Each row was made from one path, in order. Every step used is in the known rows, and no mark comes twice. Write each row's path.
Known rows
L E: 16 -6 -6 2 -3 5 -4 11 5 15 -12 -9 4 13 5 25 8 4 -4 -12 -12 14 12 -4 1 1 26 -9 -11 -4 7 8 -9 -6 5 6 8 3
V Z K Y: 37 25 15 11 -7 13 -2 26 -8 32 15 -10 1 9 19 13 11 6 -1 -2 -15 -3 16 9 -1 14 17 -9 -10 16 29 -9 -7 3 -5 4 -4 1
K Y: 30 15 9 11 1 20 1 24 -1 21 6 -10 5 13 6 19 9 3 -6 8 -19 -4 13 -2 -7 11 15 0 -9 10 23 -9 -7 5 3 6 -1 6
E L R M: -1 -5 15 2 4 14 -9 8 3 38 2 -14 13 8 -10 21 18 -5 -6 1 -17 4 9 4 -9 4 21 3 -5 17 22 6 -6 0 -5 -6 11 3
N C U: 15 14 -24 -4 7 2 -21 13 -5 3 8 -7 13 13 21 13 8 12 -13 7 -18 -1 12 2 2 7 18 -11 0 -9 7 -18 3 -15 4 -1 1 -14
P Z N: 24 -5 21 4 -9 -6 -10 14 3 16 6 -9 1 14 6 23 15 0 4 15 -21 14 8 -3 -2 8 11 -12 -7 -4 19 -5 -19 -9 6 1 -22 -6
C N: 15 -14 -7 -7 -3 17 -10 16 3 5 9 -17 -1 7 -2 9 17 2 3 -7 -17 6 -5 -6 -6 -1 23 -6 -8 19 2 -7 -3 1 -10 -10 8 -13
Y K Z N C: 23 -14 -21 5 -10 -1 -17 40 -3 3 7 -12 10 17 21 34 6 0 4 16 -20 12 3 10 4 16 10 -6 -15 -16 10 -6 -15 -18 10 -6 -13 -7
J Y K: 44 -4 -1 22 -2 24 -2 29 7 24 31 1 14 15 12 21 5 2 6 11 -17 8 8 9 -4 14 15 -5 -21 7 24 -7 -1 6 -2 2 3 3
J Y K Z N C U: 26 18 -24 5 3 9 -23 20 -7 1 10 0 13 15 30 27 9 7 -4 22 -12 8 13 9 3 18 15 -8 -8 -10 15 -17 -9 -8 0 -11 -9 -10
Y K Z N R M: 14 -9 18 8 -4 16 -2 24 10 52 7 -11 18 10 -3 32 29 -5 10 12 -13 19 1 9 -17 16 13 8 -16 8 24 -9 -13 -3 -2 -17 3 5
Z P: 11 -10 13 3 -15 2 -2 18 9 36 21 -16 5 5 4 20 8 6 0 2 -18 8 13 -3 5 6 6 -23 -10 5 5 -17 -2 10 9 -2 -1 -9
V Z K: 28 5 16 3 -10 -6 -7 18 -3 35 22 -16 0 4 16 5 11 5 7 -14 -16 3 12 14 8 4 20 -22 -12 8 20 -4 -1 -12 -4 2 -2 -12
E L R: 3 2 8 7 -5 4 -6 4 -3 23 3 -17 5 15 -9 16 9 2 -10 -13 -25 -1 15 4 -1 5 25 -7 6 14 17 17 -12 -6 8 5 1 -2
P Z: 20 -8 24 2 -1 -7 -9 17 8 26 10 -6 6 14 -1 7 11 6 -7 11 -25 6 7 -4 -8 -4 14 -8 3 1 22 -3 -2 -11 2 7 -3 -5
N Z K Y J: 38 13 11 27 -8 17 -3 26 0 34 33 -1 9 19 17 28 14 12 9 -10 -14 2 21 7 0 21 24 -9 -3 3 18 -18 0 3 -3 9 -5 -4
U C: 25 -20 -6 -1 -2 -2 -12 28 7 15 17 -13 9 13 1 12 2 3 -9 -2 -18 -4 -4 6 -2 -4 12 -12 -10 -6 5 -18 0 -14 8 20 22 -7
Z K Y J: 40 13 8 27 -6 19 -6 27 1 28 40 0 8 17 16 24 13 10 8 -7 -12 -1 19 7 0 19 23 -11 -7 7 19 -19 2 2 -4 9 -4 0
K Y P Z: 23 13 24 9 11 4 -7 24 15 34 16 9 8 10 1 28 8 6 -11 18 -23 -3 14 -3 -13 2 9 -11 1 4 26 -6 0 -3 0 20 -2 -5
V Z: 20 5 16 5 -5 -16 -8 25 7 37 5 -23 -1 4 9 13 15 3 0 5 -20 3 12 7 -10 -14 21 -1 -9 8 20 0 -5 -16 10 3 8 -11
K Y P: 23 21 6 12 17 21 -3 25 17 30 16 6 7 4 3 43 5 1 -5 8 -19 -11 18 1 -8 7 9 -12 -12 3 16 -6 2 4 5 23 6 -4
J Y K Z N C: 27 -11 -21 8 -8 5 -18 42 -3 2 8 -10 9 18 23 37 4 1 5 25 -20 12 4 11 2 20 8 -4 -16 -13 12 -7 -16 -12 9 -5 -14 -5
L R: 14 -10 9 2 -9 -4 -1 10 -6 14 8 -15 5 9 -12 14 11 2 -3 -3 -26 4 13 5 -1 6 25 -17 -4 12 13 19 -1 -4 6 10 0 -3
M R N: 22 2 5 10 -5 -3 12 28 3 -2 14 -16 10 26 -3 18 20 7 3 -2 -26 11 1 1 8 18 17 -4 -8 18 11 1 -4 -4 16 -9 2 -1
Z V: 24 -13 10 -2 -7 6 1 3 8 32 8 -16 8 6 -4 18 9 -4 5 -2 -31 -1 18 2 1 4 7 -29 -3 10 24 2 7 1 1 -1 -21 5
J Y P Z N C U: 21 23 -18 1 10 4 -25 17 -2 4 11 5 10 13 24 29 7 12 -11 24 -16 3 15 4 -2 16 10 -16 0 -9 11 -19 -4 -8 2 3 -10 -15
P Z K Y: 36 19 20 9 -6 16 -2 22 -7 27 18 -2 5 14 13 11 9 7 -5 2 -17 -1 13 3 0 19 15 -12 -5 13 30 -11 -6 5 -10 7 -10 4
L R N C U: 17 18 -20 -5 1 -4 -14 16 -14 -8 7 -4 12 20 18 12 13 13 -9 8 -18 4 11 6 4 15 19 -15 -1 -2 5 -9 0 -14 5 -4 -1 -15
J Y K Z: 36 -7 3 18 0 18 -7 31 10 21 12 0 12 11 14 30 5 -7 11 20 -11 9 9 14 -2 6 18 7 -20 0 31 2 -9 3 -3 -16 3 2
U C N Z K Y: 32 14 6 5 -9 20 0 25 -10 26 12 -6 5 14 15 16 11 9 -3 -11 -16 1 9 6 2 21 18 -10 -5 13 18 -14 -8 9 -10 4 1 -4
V Z N: 25 5 15 5 -12 -12 -10 20 2 25 2 -22 -4 7 13 27 19 -2 9 10 -18 13 11 5 -3 0 15 -7 -15 1 17 -1 -21 -13 13 -3 -13 -10
N R M: 7 -10 17 2 1 15 0 21 11 54 6 -16 18 9 -11 21 26 1 1 5 -19 11 0 3 -20 9 14 5 -10 12 17 -11 -3 -4 0 -7 13 3
Y K: 35 -10 0 17 -5 11 0 24 9 27 29 -4 16 13 10 16 11 0 6 -5 -17 8 6 6 1 6 20 -9 -18 -2 19 -5 1 -8 2 2 5 0
R L: 17 -1 17 4 1 10 -7 20 14 26 -4 -17 7 2 -2 12 13 -4 8 10 -24 -3 11 -3 -5 -11 14 10 -6 14 14 -4 -11 -5 9 0 -7 -6

Which path is each row?
18 -6 17 10 -3 22 -3 26 10 51 8 -9 18 11 -1 36 27 -3 11 20 -13 19 1 10 -19 20 11 9 -17 12 27 -10 -14 4 -4 -16 3 7 -> J Y K Z N R M
6 -16 7 -5 0 18 -5 25 9 46 10 -16 15 8 -11 19 28 2 0 2 -15 12 -10 3 -23 9 15 5 -9 19 11 -17 -3 -2 -8 -8 21 -2 -> U C N R M
17 -4 14 8 -13 3 2 23 7 39 -1 -18 9 16 -2 32 24 3 12 5 -20 19 3 7 -14 19 12 1 -7 1 17 -4 -23 -11 14 -10 -12 -1 -> K Z N R
38 8 3 22 -9 18 -7 31 -1 28 37 0 7 19 17 26 15 14 7 -12 -12 2 13 9 -2 19 25 -10 -3 8 13 -23 0 4 -8 9 3 -8 -> U C N Z K Y J
9 1 0 1 -6 14 -3 17 9 29 -21 -12 4 9 0 24 19 5 4 -9 -14 17 7 -5 -12 1 26 7 -3 15 7 4 -20 -2 4 -3 1 0 -> C N R L E
25 27 9 15 10 17 7 27 11 30 21 6 11 10 7 46 9 7 -1 -5 -21 -3 17 6 3 23 11 -17 -8 10 17 -5 2 8 4 16 1 -7 -> M R N Z K Y P
10 -8 25 2 -3 9 -3 20 8 53 5 -13 16 11 -8 25 30 1 3 13 -18 18 0 2 -21 14 10 4 -8 11 21 -11 -12 -5 -1 -8 1 2 -> P Z N R M
18 -8 -23 4 -6 -7 -3 45 -4 -8 13 -18 14 27 8 21 11 12 -5 6 -30 8 -2 4 6 22 12 -7 -6 3 2 -6 -2 -17 18 -1 0 -6 -> M R N C
35 -11 9 9 -7 15 -1 14 11 34 12 -5 12 7 7 29 7 -9 13 14 -23 4 19 13 0 10 7 -18 -10 10 38 5 2 9 -5 -15 -22 10 -> J Y K Z V
13 2 21 7 -4 11 0 24 15 45 -5 -20 11 6 -9 14 21 3 10 7 -26 4 8 1 -16 -1 12 13 0 19 14 -6 -15 -8 14 0 -8 -5 -> N R L
11 -8 2 0 -10 14 1 22 6 36 8 -21 8 14 -10 14 26 10 4 -10 -23 13 -6 0 -20 13 19 -1 0 20 5 -8 -8 -6 2 -7 6 -7 -> C N R
17 -11 12 11 -16 5 -4 26 13 39 23 -8 10 5 13 29 9 -2 8 9 -11 13 14 6 7 8 9 -15 -15 1 17 -12 -6 10 3 -17 -1 -5 -> Y K Z P
21 -5 10 -3 -13 9 -1 10 -8 27 12 -12 5 10 12 10 14 10 10 -27 -20 12 7 6 13 15 23 -21 -5 6 6 -5 -1 0 -11 -7 -4 -19 -> C N Z K
6 -9 19 3 -19 -4 4 17 7 47 10 -17 8 8 6 27 12 11 1 -4 -24 15 18 -2 6 8 10 -19 -2 -1 2 -14 -4 11 12 -3 -2 -16 -> N Z P
22 15 -24 2 2 3 -23 17 -6 2 9 -2 13 14 29 24 11 6 -5 14 -12 8 12 8 6 14 18 -9 -5 -14 13 -15 -7 -15 2 -11 -8 -12 -> Y K Z N C U
41 13 14 27 -7 15 -7 27 1 30 40 3 8 18 17 22 13 11 6 -3 -13 0 19 6 -3 18 22 -11 -3 7 23 -19 1 1 -6 10 -6 0 -> P Z K Y J
35 18 11 10 -5 22 0 21 -8 23 17 -7 5 12 14 14 8 5 0 -5 -16 -3 14 5 3 20 16 -12 -11 12 25 -11 -6 6 -7 5 -7 4 -> Z K Y
11 1 10 13 3 9 -1 22 19 25 2 -24 11 5 -7 19 16 0 1 5 -28 1 10 -5 -1 -2 16 13 3 25 16 -1 -7 0 14 -4 -5 2 -> M R L
21 1 -11 3 -3 -2 -17 39 -1 8 9 -5 7 17 17 36 6 7 -7 21 -26 6 7 2 -4 18 4 -13 -6 -10 10 -11 -12 -15 10 12 -16 -8 -> K Y P Z N C
6 -13 15 -2 0 9 -5 12 0 32 6 -13 12 4 -13 19 20 -4 -1 7 -19 8 8 4 -9 5 21 -5 -11 14 19 8 1 2 -5 -1 11 2 -> L R M
9 -8 18 2 -3 14 -2 19 8 50 4 -16 15 10 -8 28 29 -1 6 9 -17 16 -1 3 -18 15 11 3 -12 10 17 -11 -11 -4 1 -9 3 3 -> Z N R M
10 -11 14 4 -15 2 -6 22 12 34 14 -14 5 3 7 28 8 0 6 11 -13 11 14 3 6 4 8 -14 -11 1 13 -11 -7 10 6 -15 -2 -8 -> K Z P
13 9 9 5 -10 1 -4 19 9 38 -24 -14 2 9 6 31 20 4 5 -2 -14 20 14 0 -12 0 23 7 -5 10 13 7 -26 -8 12 0 -5 0 -> V Z N R L E
17 19 -24 0 5 -3 -13 19 -7 -7 10 -8 15 21 19 15 14 15 -11 7 -20 4 9 3 6 17 18 -10 2 0 6 -15 2 -13 8 -7 1 -12 -> M R N C U
27 22 7 12 14 22 -3 23 13 32 23 8 7 3 8 40 4 2 -1 -1 -16 -11 17 6 -1 15 9 -21 -13 5 18 -8 3 5 -1 22 2 -6 -> Z K Y P
5 -15 9 -3 -21 0 -1 22 6 40 13 -16 5 8 6 24 15 12 -1 -7 -20 15 8 -2 3 7 11 -20 -2 6 -4 -20 -5 13 4 -5 6 -21 -> U C N Z P
25 23 10 12 11 19 0 22 11 38 18 7 8 5 9 43 5 5 -2 -3 -19 -6 20 6 -1 16 11 -19 -10 2 16 -7 2 6 0 21 1 -10 -> N Z K Y P
11 2 4 4 -5 9 -1 17 10 34 -22 -11 7 10 0 26 16 5 2 -7 -15 15 11 -3 -10 1 23 6 -4 9 11 5 -19 -5 10 3 0 3 -> N R L E
24 2 14 6 -14 -1 10 16 -7 23 15 -12 10 20 11 14 16 13 10 -25 -24 14 10 9 20 25 21 -19 -5 6 11 -2 -2 -3 2 -6 -7 -14 -> M R N Z K
19 -1 20 2 -11 -8 12 21 -3 22 -9 -12 10 25 4 22 20 11 8 -7 -29 16 11 3 3 10 18 -2 -4 -4 5 2 -9 -7 14 -2 -1 -19 -> R N Z
18 4 18 8 -16 -7 2 25 5 49 3 -24 5 13 0 26 27 7 8 2 -23 18 5 7 -18 14 14 -2 -6 8 16 -5 -21 -15 18 -1 -9 -5 -> V Z N R
21 -6 16 2 -13 -4 15 8 5 34 0 -17 13 17 -3 26 18 5 7 -8 -37 10 20 3 6 17 9 -23 6 13 21 7 3 5 9 -8 -23 -1 -> M R N Z V
18 -3 22 7 -14 -3 2 21 6 43 6 -16 9 19 -4 24 25 9 4 5 -25 19 2 2 -17 19 10 -6 1 5 17 -7 -20 -13 13 1 -15 -2 -> P Z N R
24 5 21 9 12 4 -11 24 18 30 18 10 7 9 0 29 4 6 -7 24 -24 1 12 0 -14 2 6 -13 -1 4 24 -5 2 0 0 19 -1 -9 -> J Y P Z
18 -3 12 7 -15 3 5 20 5 40 5 -21 9 16 -4 26 24 7 8 -1 -24 17 2 3 -14 20 12 -6 -5 4 12 -7 -19 -12 16 0 -11 -2 -> Z N R
22 -8 12 14 -15 11 -4 29 12 37 24 -5 9 5 13 32 6 0 9 17 -10 13 14 8 5 12 8 -12 -16 4 20 -13 -7 17 2 -17 -2 -4 -> J Y K Z P
33 23 14 14 -9 15 12 25 -10 25 12 -9 9 21 14 21 15 11 0 -9 -22 5 15 5 8 30 18 -7 -4 16 24 -6 -8 10 -1 -1 -7 2 -> M R N Z K Y
19 18 -21 -4 4 -1 -16 18 -10 -7 7 -4 12 20 22 12 13 13 -8 10 -18 3 10 4 4 13 17 -11 -3 -6 5 -17 0 -16 5 -5 0 -16 -> R N C U
28 27 11 12 11 15 -4 26 12 38 22 5 5 1 11 40 6 3 -2 2 -16 -10 19 9 -4 10 11 -19 -13 7 21 -7 2 3 0 21 4 -8 -> V Z K Y P
37 10 6 27 -3 17 -6 29 6 28 31 -3 8 18 11 28 14 8 5 1 -15 -1 19 3 -8 12 22 -3 -5 5 18 -17 0 2 2 10 0 1 -> K Y J
19 -13 -11 -1 -9 -9 -18 35 -4 4 7 -13 7 19 15 25 7 7 -4 18 -27 11 2 2 0 14 7 -12 -4 -12 7 -9 -12 -21 11 6 -16 -9 -> P Z N C
